What can hang from each mark:
riris: gotu tabiv
nokam: sovu
rorid: mezapa pima tepu
tepu: rorid
tabiv: pima
nagun: patal pima
pima: nagun nokam rorid
degatu: bufiku sovu
sovu: nokam
patal: nagun teda
gotu: riris

Each row was made from one small tree. Brackets hold a mark, then the marks that hang from it, in alphabetical order. Every link used is in the known rows. Write each row's tree.
Known rows:
(tabiv (pima (nagun patal) (nokam sovu) (rorid tepu))): [ -0.8   5.1  18.5 -11.5 -13.8  -7.3 -18.2  23.4  -1.7  35.2  -4.1 -62.6
  -0.8  15.7   4.5  21.5  27.4   4.9  28.8 -43.0  15.1   1.7 -11.6   5.2]
(riris gotu (tabiv (pima nagun nokam rorid))): [ -3.3   2.4  13.5   6.4 -16.6   4.4  -9.0  33.4   8.3  43.8  13.5 -49.8
  -1.3  11.6  13.7   3.9  27.8 -18.9  20.1 -40.3  18.0  -9.3 -12.1  19.2]
(gotu (riris (tabiv (pima (nagun patal) nokam)))): [-10.1  -5.2   8.1  10.9 -16.9  -4.1 -18.0  16.2   3.5  27.1  12.4 -14.3
   0.4   9.4  27.1  -1.3   9.1 -19.4  -3.6 -28.0  16.1   8.2 -25.5  -0.1]
(tabiv (pima (nagun patal) (nokam sovu))): [ -7.8   5.3  20.3 -12.9 -14.0  -4.0 -17.5  15.0  -4.0  18.1  -0.4 -53.9
  -1.9  28.7  -4.3  15.4  20.1  -0.8  28.7 -46.4   7.7   6.3 -38.0   5.5]
(gotu riris): [ -7.2  -8.9  -2.0  13.1 -14.6  -4.7 -21.7   6.6   1.6  20.7   5.7  12.0
   4.5   1.0  15.8   1.2  -2.9   3.2  -5.3   1.7   9.0  19.3  -6.7  -2.0]
(rorid mezapa pima tepu): [  3.0  -5.4  -7.2  17.3 -15.2 -17.3 -23.8  15.2 -13.3  29.7 -23.2 -24.2
   0.0 -29.9  11.1  28.4  11.7  25.8   4.1  -4.1  16.8  23.5 -37.1   0.3]
(gotu (riris (tabiv (pima nagun nokam)))): [ -9.0  -4.7   4.8   9.2 -17.3  -4.9 -20.7  16.8   9.2  25.6  11.0 -17.9
   1.2   9.9  32.7  -4.9   8.6 -16.3  -1.5 -24.7  17.8   7.0 -12.9   3.1]
(riris gotu (tabiv (pima nagun))): [-11.4   1.5  13.7  16.8 -14.9  -1.8 -10.9  19.7   7.4  30.3  16.8 -24.4
  -1.4   5.0  10.8   1.8  20.0 -19.3  29.8 -39.3   9.2  -3.0 -38.9  20.4]
(pima (nagun (patal teda)) nokam (rorid mezapa)): [  4.6   1.7   2.1  -3.4 -18.5  -2.7 -20.4  28.8 -13.9  55.0  -5.1 -56.4
 -10.0  16.5  -4.3  24.0  20.2  -2.4  -0.2 -32.6  28.1   8.5  -8.4   1.3]
(degatu bufiku sovu): [ 13.3  -3.1   2.9   5.6 -16.0  -6.3 -10.7  -4.8   0.9  20.6   9.7 -15.4
   7.2   3.8  24.2   7.9  38.2   7.2  17.8   6.7  10.3  19.8  16.9   1.5]
(pima nokam rorid): [  5.5  -0.6   3.5 -11.7 -14.8   4.6 -13.7  28.7  -9.8  36.9  -6.5 -40.0
  -0.2  22.9   6.2  10.8  16.9   8.1 -11.0  -3.3  16.5   4.1  30.9   4.0]
(gotu (riris (tabiv (pima (nokam sovu) rorid)))): [ -7.4  -2.8   6.0  -0.1 -16.6  -6.4 -17.5  18.7  17.5  21.5   9.3 -23.6
   4.4   6.7  30.8  -6.4  17.6  -9.6  -3.2 -14.1  24.8   2.7  -9.1   2.4]
(patal (nagun (pima rorid))): [ -3.1  -6.9   5.7   0.7 -14.9   2.4 -12.8   5.7 -24.9  30.2   3.7 -25.4
  -7.9  17.2 -12.9   7.9  19.2  -0.7  13.3 -18.4  10.4   3.8 -25.4  12.6]
(patal (nagun (pima nokam rorid)) teda): [  1.4  -7.2   3.0  -9.4 -17.5   0.9 -16.4   8.3 -31.4  36.9   2.1 -20.1
 -15.2  56.1 -21.4   2.9  16.3  -4.3  11.0 -24.0  16.3  -7.1 -37.8   9.0]
(nagun (pima nokam rorid)): [  7.9  -1.5   4.4  -7.4 -16.1   7.1 -13.0  26.7 -16.3  42.3  -4.4 -51.7
  -6.9  33.0  -9.6  12.8  15.6  -3.4  -8.1  -5.0  18.9  -4.3   1.5   3.7]
(pima nagun): [ -4.7  -0.3   3.5   6.6 -14.0  -6.3 -22.0  10.9  -9.3  29.4  -1.5 -19.6
  -3.7   5.6   6.1  11.5   8.1  -0.1  32.1 -22.9  10.4  17.3   2.0   9.7]
(degatu sovu): [  5.6   0.2   0.9  10.5 -14.2  -1.5 -14.9   7.3  -8.1  18.7  -0.4 -11.5
   1.1   1.1  12.9  10.4  14.7   6.9  23.0   6.8   3.5  13.3  12.4   0.5]
(sovu nokam): [  4.1  -3.0   3.4   2.6  -6.2   6.0 -19.2   6.2 -11.5   2.9 -10.0 -11.3
  -5.4   5.1  -8.0   4.3   7.9   1.2   0.4   2.4   0.8  10.5 -37.6   9.5]
(pima nagun (nokam sovu) (rorid mezapa tepu)): [ 19.3   3.5   5.9 -17.4 -15.1 -13.0 -27.4  32.3   3.7  53.9 -24.6 -75.1
  -3.2 -20.9  19.9  26.0  32.0  18.0  27.4 -31.8  43.8  15.3  22.1   6.9]
(nagun patal pima): [ -3.6  -3.7  10.7   9.7 -13.3   1.1 -10.0   9.0 -27.8  28.8   1.5 -13.3
  -8.8  23.6 -22.1  16.5   6.6 -10.5  -5.4  -9.4   4.1   5.4 -59.9  -0.3]
(gotu (riris (tabiv (pima nagun (nokam sovu) (rorid tepu))))): [ -1.7  -3.3   6.7   2.5 -16.2 -11.0 -22.5  21.3  16.1  33.7   3.3 -28.7
   3.1  -3.1  39.0  -1.1  19.2  -8.2  14.6 -25.8  30.5   4.8   0.9   3.1]
(tepu (rorid mezapa (pima nagun nokam))): [ -1.0  -8.3   1.3   2.2 -19.7  -8.4 -17.6  26.4 -10.3  28.5 -22.9 -26.1
  -7.6 -18.8 -14.5  27.6  23.2  20.0  20.0 -20.3  15.5  30.0  -7.4   7.1]
(patal (nagun (pima (nokam sovu) rorid)) teda): [  2.7  -5.6   6.0 -16.7 -17.0  -3.7 -17.6   7.5 -24.8  32.6  -2.4 -26.3
 -14.3  51.7 -22.8   1.9  22.8  -1.4  24.0 -25.9  23.7  -6.2 -43.2   9.8]
(riris gotu (tabiv (pima (nagun patal) (rorid mezapa)))): [-11.3   3.0  12.6  19.7 -16.4  -1.6  -8.3  26.0   8.9  41.0  18.2 -43.3
  -2.0 -10.2   6.1  11.4  28.0 -19.3  15.1 -40.5  15.3  -2.3 -45.4  17.6]
(patal teda): [ -9.3  -2.3  -0.5   2.9 -14.3 -10.4 -20.4   3.0 -14.3  18.5   2.7  18.7
  -6.4  38.0  -7.6   1.3  -0.9   3.4   8.6  -1.5   4.3   4.8 -33.6   5.1]

Which tree is each row?
[ -1.6 -11.0   4.9  -2.1 -17.0  -3.8 -11.0  24.1 -16.6  18.9 -19.0  -0.4
  -4.6   3.9 -18.1  17.7  19.8  19.6  17.9  -3.8   5.1  22.0   1.0   5.6]  (tepu (rorid (pima nokam)))
[ 11.4  -7.3   3.8   6.9 -15.1  -7.9 -21.0  26.0 -28.3  45.6 -23.9 -35.7
  -4.9   3.4   8.8  27.3  16.1   9.0  31.6 -29.4  19.1  18.5 -10.0  -3.2]  (rorid (pima (nagun patal) nokam) tepu)
[  3.4  -0.4  -2.0   6.5 -13.3 -11.6 -20.4  18.8  -3.0  40.8  -9.9 -26.6
   0.8 -25.0  14.2  22.2  15.4  20.6 -10.0   1.2  18.3  13.3   2.1   5.7]  (pima (rorid mezapa tepu))
[ 18.0   0.9   6.5 -13.5 -15.1  -6.1 -19.6  26.9  -6.9  45.2 -19.6 -64.2
  -6.3   1.9  -1.7  21.8  25.1  10.5  -0.6  -9.7  34.4   1.5 -16.3   4.2]  (nagun (pima (nokam sovu) (rorid mezapa tepu)))
[ -7.7   6.4  17.2 -12.9 -15.2  -1.5 -15.2  22.6   0.4  27.7   2.5 -67.8
  -1.2  25.5  -3.9  17.4  27.6  -1.2  25.9 -41.3  13.1   1.2 -13.8   6.1]  (tabiv (pima (nagun patal) (nokam sovu) rorid))
[ 15.8  -0.2  12.4  -9.9 -14.2  -4.4 -14.3  26.4 -17.4  48.4 -17.6 -58.9
  -8.3   2.9 -10.6  28.3  26.5   4.1  -7.8 -15.8  31.0   4.1 -42.1  -2.4]  (nagun patal (pima (nokam sovu) (rorid mezapa tepu)))
[  5.3  -2.7   2.9   6.1 -13.9  -3.1 -16.2  18.4 -15.0  42.6  -4.5 -30.1
  -5.6   9.1  -4.0  16.1  13.0   2.1   4.5   0.2  15.7  -1.1  -6.6   5.8]  (nagun (pima (rorid tepu)))
[ -8.2  -1.6   6.1   8.8 -14.5  -8.7 -20.3   7.1 -20.5  32.7   3.1  -2.0
  -9.4  23.2  -8.6  12.9   6.2  -7.9  29.5 -28.2   8.6  13.3 -33.3   3.8]  (pima (nagun (patal teda)))
[-20.7   4.4   9.2   8.5 -16.0  -4.9 -15.9  12.4  -6.1  27.6  16.9 -32.7
  -4.1  31.0 -11.5  14.5  15.5  -7.1  20.2 -33.7  -0.2  -1.5 -29.6   6.6]  (tabiv (pima (nagun (patal teda)) rorid))
[ 14.2  -2.8   3.1   0.8 -16.2 -17.6 -25.8  24.9 -14.4  42.5 -33.4 -60.3
  -4.6 -26.0  10.4  35.6  26.1  19.8  28.6 -35.4  35.5  26.4 -38.7  -2.4]  (rorid mezapa (pima (nagun patal) (nokam sovu)) tepu)
[ -7.5  -3.6   7.7   0.2 -15.7  -7.8 -18.9  14.5  14.7  14.8   6.6 -14.4
   4.0   8.8  30.0  -7.7  13.2  -9.0  -1.3 -15.1  21.3   6.4 -23.0   1.9]  (gotu (riris (tabiv (pima (nokam sovu)))))
[ 15.4  -1.6   2.5  -4.4 -16.0  -1.0 -18.3  28.0 -14.1  50.8 -13.9 -56.1
  -7.2   7.6  -0.1  22.4  17.1   6.2 -16.8  -7.3  25.5   0.5 -11.7   3.3]  (nagun (pima nokam (rorid mezapa tepu)))
[ -6.2  -3.8   7.5   9.1 -14.9  -3.8 -13.1   5.2 -30.2  30.1   4.8   2.3
 -13.8  45.2 -31.2  11.9   3.1 -14.1   0.9  -9.4   5.0  -1.3 -75.5  -1.2]  (nagun (patal teda) pima)
[ 11.7  -7.9  -0.2   2.3 -14.2  -7.7 -19.8  23.4 -22.7  34.1 -25.6 -23.6
  -0.3   7.0  13.5  20.0  12.0  19.5  15.3  -8.2  14.9  14.2  -5.5  -1.9]  (rorid (pima nokam) tepu)
[-14.8  -4.5   2.9  16.4 -16.8  -8.0 -20.6  10.8  11.6  21.8  15.3  -6.9
   2.0   1.4  30.6  -5.1   6.7 -16.9   4.9 -21.9  14.4   8.6 -19.8   4.2]  (gotu (riris (tabiv (pima nagun))))
[ -9.3  -3.6   4.0  12.5 -18.5  -4.5 -18.4  21.5   9.7  33.9  11.9 -32.0
   0.3  -5.2  27.0   4.7  15.0 -16.0 -16.1 -26.9  23.1   8.8 -21.7   0.0]  (gotu (riris (tabiv (pima (nagun patal) nokam (rorid mezapa)))))
[ 13.1  -0.3   8.8  -9.8 -15.9  -9.2 -17.4  22.5 -19.9  49.3 -13.9 -43.4
 -13.3  25.0 -20.7  23.3  21.5   0.7  -3.2 -16.1  32.4  -3.3 -59.9  -3.0]  (nagun (patal teda) (pima (nokam sovu) (rorid mezapa tepu)))
[  5.9  -1.5  -0.2   8.3 -14.9  -6.0 -18.4  18.5 -11.2  44.9  -7.3 -40.7
  -6.1  -5.9  -2.8  21.7  14.4   7.0  -7.8  -1.5  20.2   3.0 -20.0   5.4]  (nagun (pima (rorid mezapa tepu)))
[ -1.7  -7.0   5.1  -3.5 -19.6 -14.8 -17.8  22.9 -12.1  26.8 -22.6 -18.8
 -10.9  -8.1 -26.1  27.0  27.5  17.8  32.7 -25.6  21.7  27.2 -37.0   4.3]  (tepu (rorid mezapa (pima (nagun (patal teda)) (nokam sovu))))
[  1.9  -6.8   1.3  -7.7 -18.4  -1.3 -18.2   8.5 -27.8  37.7  -0.2 -28.7
 -15.4  44.0 -20.3   7.6  17.2  -0.8   1.9 -24.4  19.6  -4.0 -49.5   9.3]  (patal (nagun (pima nokam (rorid mezapa))) teda)
[-10.5   2.4  11.7  16.3 -15.9  -0.1  -8.7  25.7  10.9  38.7  19.1 -37.2
  -0.7   2.5  10.2   3.8  26.1 -18.8  28.1 -36.2  13.9  -6.4 -20.8  20.9]  (riris gotu (tabiv (pima nagun rorid)))
[-11.0   1.3  11.3  13.8 -14.7   0.8  -5.4  23.8   9.9  30.7  18.9 -24.7
   1.4   6.1   9.4   1.0  23.8 -14.6  10.2 -22.5   8.9  -8.5 -28.8  19.2]  (riris gotu (tabiv (pima rorid)))
[  1.4  -2.8  -2.4   8.2 -19.2  -4.3 -20.0  25.4 -19.0  36.4 -18.0 -62.0
  -5.7  -4.6  -2.6  30.6  18.7   6.3   5.8 -30.8  22.7  23.6 -34.8  -2.3]  (rorid mezapa (pima (nagun patal) nokam))
[  6.3   1.6   5.0  -3.6 -17.4   0.7 -17.9  31.8 -12.2  53.6  -7.8 -68.8
  -6.0  -1.2   2.6  27.6  23.8   0.3  -3.4 -32.7  27.1  14.3   5.9   2.2]  (pima (nagun patal) nokam (rorid mezapa))
[-14.8   3.8  10.1   7.4 -14.8  -8.7 -15.7  12.7   0.7  19.3   9.9 -25.1
  -3.0  12.0  21.5  -1.1  16.2 -16.9  16.5 -28.6   9.3   0.4 -27.2  15.0]  (riris (tabiv (pima nagun)))
[ 15.6  -0.8   1.7  -7.9 -14.5  -5.1 -20.4  30.1  -6.7  47.6 -18.0 -49.2
  -0.6  -8.2  16.7  23.3  18.5  21.3 -21.0  -5.4  24.5   9.7  13.4   2.8]  (pima nokam (rorid mezapa tepu))
[  0.8  -7.3   4.4  -7.3 -18.0 -11.9 -15.0  23.5  -5.4  16.4 -27.1 -19.3
  -4.3 -19.3 -17.1  23.6  27.2  28.1  17.5  -7.3  18.0  28.5 -20.9   6.1]  (tepu (rorid mezapa (pima (nokam sovu))))
[ -1.6  -9.0   8.4  -6.2 -18.0 -11.4 -14.7  22.5 -17.3  25.9 -19.8  -6.9
 -10.6  10.9 -26.6  19.8  26.3  12.1  48.5 -24.0  16.8  22.0 -18.0   4.4]  (tepu (rorid (pima (nagun (patal teda)) (nokam sovu))))
[ -0.8   4.9  14.3   0.0 -17.0  -2.2 -11.8  32.9  17.3  40.2   6.8 -66.2
  -1.1  -3.0  13.2   8.1  34.8 -12.6  24.4 -43.5  29.2  -4.4 -27.2  19.7]  (riris gotu (tabiv (pima nagun (nokam sovu) (rorid mezapa))))
[ -8.6  -8.8  -0.8   9.6 -17.9 -12.0 -14.2  17.0  -8.9  15.5 -16.7   0.1
  -4.1 -26.0 -18.9  24.0  18.9  25.0   9.7  -1.7   6.0  29.6 -24.5   7.4]  (tepu (rorid mezapa pima))
